Each row comes from the steps of one walk. Every step used is in the known rows, and no mark comes twice. Write the walk behind each row, first mark first.
Known rows
L > P > X: [ 17  -3   5   7  21 -37  27   1   2  14   8  -5 -16 -30  -2   0  30  12
  25 -35  12]
L > N > T: [ 11 -10  33  14  25 -34  -1 -16   0  10  -3  32  -6 -24  10 -21  -9  10
  -4  -8  -7]
X > W: [ -2   2   3  21   5 -38   3 -36  21   9  23 -34 -14 -35   9  -9  26  53
  -6  -4  30]
D > W > X: [ -2  -2  -5  10  -7   1  -9 -19  21  11  15 -14 -39  -6  26  29  18  49
   9 -10  13]
G > W > L: [-29 -15  -5  18  19  10  18 -12   0   8   2 -33 -26 -10  12  -2  23  43
  -2  -6  13]
W > L > P > X: [  0 -13   8   3  31 -44  25 -17   3  12   1   8 -27 -35  12   6  26   1
  15 -23  46]
T > N > L > P: [ 23 -38  69  13  -5 -88  -3 -10  -9   4  10  21  -4 -35 -11 -18 -10  25
  17 -42   0]
P > X > W > L > N > T: [ -7 -13  54  15  46 -67  33 -44  36  27 -18  35 -30 -52  18  -9  -1  10
 -15  12  69]
T > N > L > P > X > W: [  23  -33   90   17    4 -115   34  -21   24   25    2   12  -18  -58
  -16  -11    1   36   17  -37   41]
G > W > D: [ -6 -10 -30   7  -7  28  28  11  -5  25   5 -76 -33  -8   5 -15  24  50
   3   6  15]
D > W > X > N: [  4  14  34  12  -7 -28 -35 -31  21   9  -1 -42 -40   2  34  29  13  59
 -17  11   8]
T > N > L > P > X: [ 19 -33  75   5   4 -82  26   1  19  22  -4  38 -12 -31 -13 -12   4  13
  30 -51   0]
D > W > X > P: [ 11  20  -2  10 -11 -44 -24 -14  16   0  24 -19 -43   6  25  37  11  57
  -1   0  33]
D > W > L > P > X > N > T: [ 10  -1  48  12  39 -87 -28 -33 -19   4  -7   3 -43 -32  17  16  -7   6
 -24   5  44]
P > X: [ -9   6  -7   2  12   2  23  -1  44  22   3  11 -17  -3  10  -5  44  18
  20 -28 -11]
G > W > L > P > X: [ -7 -22  13  16  35 -20  50   2 -12  16  -7 -28 -32 -32  -2   8  24  23
  17 -23  34]
X > N: [  0  18  25  11   2 -33 -35 -25  15   4  -1 -33 -10   0  23 -10  24  40
 -19   4 -14]
P > X > W > D: [  1   5 -12  -1   0 -21  39 -20  44  40   5 -50 -42 -34  12 -11  37  39
   2  11  67]
D > W > L > N: [  5 -26  37  18  36 -82 -29 -23 -15  -3  -8  22 -32 -28  18  14   1  36
 -27  -9  25]
N > X > W > L: [-18 -16  41   6  13 -10  36 -63  31  -6   7   0 -32 -53  27 -18  29  47
   0  -1  89]
T > N > L: [ -3 -28  56   8 -12 -50  -8 -12  31  14   5  37  -6  -9   1 -22   4  32
  11 -34 -23]
N > X > P: [  9  14  25   0  -5 -18  13 -17  19 -18  17  11 -18  -9  17 -15  30  41
  14 -17  34]
P > X > N > T: [ -7  24  30   3  16 -14  -5 -20  39  24 -11   6 -18   2  19 -14  19   8
  -8   4 -13]
D > W > X > N > L: [ -4  12  62   4 -18 -48 -58 -51  35  17   1   4 -52   5  30  28  -4  55
 -20   9 -15]
X > W > L > N: [  0 -20  51  23  32 -86   4 -49   8   8  -7  -4 -22 -55  22  -4   4  43
 -27  10  67]

Which walk is each row?
[ 10  -6  35   0   9 -58   3 -19  15  20  10  40 -27 -25  -7  -2  13   6
  22 -39 -12]
N > L > P > X
[ 16 -14  67   5 -10 -43  33   3  22 -17   3  11  -4 -14  10 -24  21  48
  21 -29  45]
T > N > X > P
[ 27  -5   1   4   7 -59  45 -17   2  31  11 -64 -41 -61   2  -6  22  33
   8   3  90]
L > P > X > W > D
[ -7  15  54   4  -9 -54 -59 -44  28  12   1  11 -21   4  17 -12   8  35
 -22   1 -36]
X > N > L
[-16  -5  -5  14  -8  52  44  -3  22  24   2 -53 -29  -1  16  12  23  55
  23  -7   1]
G > W > X
[  4  27  -2   2 -16 -17   2 -18  33   9  19 -17 -28   8  30  18  17  41
  12   4  32]
W > X > P
[ 20   4  68   9  -1 -93 -52 -41 -14   3   7  -3 -20 -23   6  -7  -6  29
 -15  -8 -17]
X > N > L > P
[ 20  14  44   9  24 -53   0 -19  -1  15  -5  -9 -17 -25   8  -8   4   1
   0  -3   8]
L > P > X > N > T
[  13   -2   48   12   35 -101  -31  -26  -16    2  -11  -18  -43  -29
   16   25   14   27  -23   -4   43]
D > W > L > P > X > N
[  3   4  46   4  34 -58  -2 -36  -2  13 -12   4 -28 -30  21  -4   1  -9
 -11   9  41]
W > L > P > X > N > T
[  28  -35   71    1   -9 -104   42  -17   17   39   -1  -21  -38  -64
  -11  -18   -2   34   12  -13   76]
T > N > L > P > X > W > D
[ -5  21  32   4 -11  -1 -11 -34  37  18  -6 -38 -25   3  39  10  21  44
  -3  16   7]
W > X > N
[-11  19  60  -4   1 -50 -30 -32  57  29 -13  30 -29   8  14  -6  22  23
  -9  -7 -39]
P > X > N > L
[-11  11  36  16 -10  21  16 -14  22  23 -14 -76 -31   6  26  12  19  66
  -1  17  -2]
G > W > X > N
[ -3  20  25  10   7 -21 -34 -32  11   6   3 -11 -10  -4  22 -20   4  20
 -20  13 -15]
X > N > T
[  5 -11  18  -4 -12   5  46 -40  24  11  11 -45 -41 -53  20 -31  30  55
   7  11  90]
N > X > W > D
[  4 -16   4  11  23 -49  -3 -28 -26  -5  16  -9 -19 -38  14  -2  11  13
   2 -15  44]
W > L > P
[ 21  -3  22  19  21 -68  35 -23   8  16  14 -32 -21 -60  -5   1  26  35
  11 -20  52]
L > P > X > W
[ 18 -22  83  17  18 -47  44 -40  18  -1 -10   5 -18 -66  11 -24  17  57
   0 -11  54]
L > N > X > W
[ -6   7   9  14  13 -30  29 -25  51  25   8 -18 -22 -32   7  -3  40  41
   6 -13  30]
P > X > W
[-18   8  63   8 -20   2  -7 -34  35  31 -12 -33 -41   9  21  11   1  61
  -5  14 -26]
G > W > X > N > L
[-14  14  34  15  -5  35  19 -22  21  26 -11 -56 -30   3  26   3  -2  46
  -2  26  -2]
G > W > X > N > T
[ -2 -19  50  22  37 -72   5 -56   5  11  -4  20 -22 -57  20 -14 -16  23
 -28  19  69]
X > W > L > N > T
